What can hang from each mark:
rabe: rileso
rileso: mezoz nuvo porab rabe
mezoz: nezod rileso
puvo: nezod
sogu: fetav
fetav: nuvo
nezod: lenov mezoz puvo
lenov: nezod

In the rows, zero is written as 128.
Known rows, with every way that one mark hangs from another:
nezod[mezoz]: [139 107 154  97 135 115 154 189 137 148 116 143 145  87 183 162 150 143
 177 151 106]
fetav[nuvo]: [128  42 149  68 149  71 191 171 140 145  95 170 135  78 183 172 166 160
 138 147 125]
rileso[mezoz nuvo porab rabe]: [166 185 158 116  78  61 126  93  67 149 173 127 109 136  59 103 110 128
 101  75 133]
rileso[mezoz[nezod[puvo]] porab rabe]: [101 188 141 122  84 121 141  84  46 101 160  98 133 121  99 105 101 121
  89 134 132]
rileso[mezoz[nezod[lenov puvo]] nuvo rabe]: [139 127 130 119 110 130 119 107 110 149  98 126 114 166  87  81  91 156
 119 104 152]
nezod[lenov mezoz[rileso[rabe]] puvo]: [149  87 114 116 124 209 129 151 122 141 154 109 112 147 135 148 149 132
 170 131 120]
rileso[mezoz[nezod] porab rabe]: [ 90 200 175 132  81  97 151  85  68 102 174  96 132 113 104 102  94 118
  86 130 145]
rileso[mezoz[nezod]]: [ 99 150 159 132 136 107 154 153 133  98  90 133 156 109 167 127 106 144
 119 167 145]
rileso[mezoz[nezod] nuvo porab rabe]: [121 183 155 127  81  82 115  66  84 130 148 118 109 132  57  80  85 111
  79  90 158]
rabe[rileso[mezoz]]: [149 150 182 126 157  94 144 180 158 125 135 141 157 125 175 171 131 184
  90 151  58]
sogu[fetav]: [161  65 128  83 169  86 158 184 148 167  97 143 143  96 228 169 193 155
 136 175 130]
lenov[nezod[mezoz[rileso[porab rabe]] puvo]]: [148  96 100 131 134 172 133 126 109 136 135 107 130  98 159 137 190 115
 157 100 129]
mezoz[rileso[nuvo]]: [182  98 129 128 151  96 108 157 159 150 117 152 115 124 119 142 145 117
 122 103 149]
puvo[nezod[lenov mezoz[rileso]]]: [ 95 103 114 154 154 139 132 133 161 117 136 130 126 102 172 153 126 113
 202 155 123]
lenov[nezod]: [139  88 111 127 164 100 178 186 149 162  88 132 165 107 205 140 200 153
 172 122 134]
puvo[nezod[lenov mezoz[rileso[nuvo rabe]]]]: [113  99 121 149 138 125 115 105 154 143 145 131 108 114 138 130 115 117
 195 121 127]
nezod[lenov mezoz[rileso] puvo]: [142  78  93 118 140 220 121 174 144 124 126 124 123 147 149 159 155 124
 176 152 123]
rileso[mezoz[nezod[lenov]] nuvo porab rabe]: [111 175 146 138  81 109 119  66  96 133 155 113 103 163  55  76  87 114
  92  95 168]
rileso[mezoz[nezod[lenov]] nuvo]: [122 125 131 134 134 122 123 137 161 127  67 147 130 157 114  97  96 138
 122 133 167]
rabe[rileso[mezoz[nezod] porab]]: [100 179 163 137 139 115 129 124 144  94 147 125 151 122 140 144 112 135
  56 158  83]
puvo[nezod[lenov mezoz]]: [ 85 104 107 133 147 121 150 148 151 133 119 138 143 103 186 152 131 133
 222 167 105]

Rows:
[ 92 127  96 141 116 190 115  85 108 110 166  85 111 156  86 104 125  84
  97 128 169]	mezoz[nezod[lenov puvo] rileso[porab rabe]]
[129 203 180 125  80  77 165 112  51 123 201 104 128 121 105 128 122 133
 107 119 119]	rileso[mezoz porab rabe]
[ 82 121 105 155 137 144 124 109 145 107 158 122 122 104 154 150 128  93
 192 153 122]	puvo[nezod[lenov mezoz[rileso[porab]]]]
[161  79  72 130 146 174 110 131 136 137  98 130 127 102 147 131 188 105
 156  94 139]	lenov[nezod[mezoz[rileso[nuvo porab]] puvo]]
[173 142 140 129 109  88 106 100 108 155 188 121  95 128  70 118 139  95
  98  69 148]	mezoz[rileso[nuvo porab rabe]]
[178 133 164 122 156  84 114 162 170 147 112 162 138 139 137 149 125 175
  86 118  71]	rabe[rileso[mezoz nuvo]]
[100 113  94 155 137 136 110 100 153 120 143 137 113 113 129 136 119  90
 189 133 130]	puvo[nezod[lenov mezoz[rileso[nuvo porab]]]]
[116 158 137 138 139 124 104 110 166 119 128 135 127 161  98 122 107 131
  60 126 101]	rabe[rileso[mezoz[nezod[lenov]] nuvo porab]]
[134 178 167 129 134  98 138 148 131 109 167 131 147 129 144 165 135 147
  72 147  64]	rabe[rileso[mezoz porab]]
[155  70  93 129 161 176 134 163 144 135  91 124 143  95 190 148 193 128
 173 117 132]	lenov[nezod[mezoz[rileso] puvo]]
[109  94 103 152 150 132 109 121 171 129 122 143 115 110 149 139 121 111
 199 136 125]	puvo[nezod[lenov mezoz[rileso[nuvo]]]]
[110 100  53 142 133 192  76  95 143 110 108 123 108 166  68  96 124  67
  98 119 182]	mezoz[nezod[lenov puvo] rileso[nuvo porab]]
[162 165 148 127 132  88 107 131 145 134 145 152 131 139 104 144 125 144
  67 114  74]	rabe[rileso[mezoz nuvo porab]]
[127 165 146 136 136 105  98 110 155 116 124 145 135 136 103 124 103 130
  48 123  95]	rabe[rileso[mezoz[nezod] nuvo porab]]
[143 116 144 135 106 168 118 115 139 151 187 109  87 150  93 129 132  99
 147  98 147]	nezod[lenov mezoz[rileso[nuvo porab rabe]]]
[102  86  83 141 156 198 115 142 158 105  95 117 131 152 137 126 131 105
 121 159 167]	mezoz[nezod[lenov puvo] rileso]
[ 87 130 123 155 124 133 132  96 127 120 182 112 115 106 141 140 121  99
 187 138 121]	puvo[nezod[lenov mezoz[rileso[porab rabe]]]]
[107 145 150 125 110 142 156 127  97 122 126 102 137 152 133 108 102 163
 127 145 137]	rileso[mezoz[nezod[lenov puvo]] rabe]
[ 86 183 131 132  82 150 147  87  61 102 168  88 130 151  91 100 102 119
 103 137 141]	rileso[mezoz[nezod[lenov puvo]] porab rabe]
[146 119 107 115 134 120 102 134 130 120  48 159 136 129 108 103  98 141
 115 130 146]	rileso[mezoz[nezod[puvo]] nuvo]
[132 170 121 116  82 109  99  66  63 126 134 121 112 136  47  79  91 114
  83  89 147]	rileso[mezoz[nezod[puvo]] nuvo porab rabe]
[185 147 179 111 104  57 137 131 104 168 131 141 115 134  99 111 109 169
 124  84 130]	rileso[mezoz nuvo rabe]
[141  84 135 143 163 147 149 164 167 140 108 122 143  86 200 149 183 125
 167 117 145]	lenov[nezod[mezoz[rileso]]]
[142 118 124 126 160 144 100 144 177 130  83 149 136 167 125 126 111 168
  82 134  90]	rabe[rileso[mezoz[nezod[lenov puvo]] nuvo]]
[122 155  86 120 106 126  94  95  95  99  87 144 130 133  69  95 100 100
  90 124 151]	rileso[mezoz[nezod[puvo]] nuvo porab]
[134  77  85  92 134 196 145 193 128 145 103 135 139 146 162 156 160 146
 201 163 103]	nezod[lenov mezoz puvo]
[ 99 131 116 129 136 159 148 157 128  94  79 125 154 146 154 122 112 149
 133 174 142]	rileso[mezoz[nezod[lenov puvo]]]
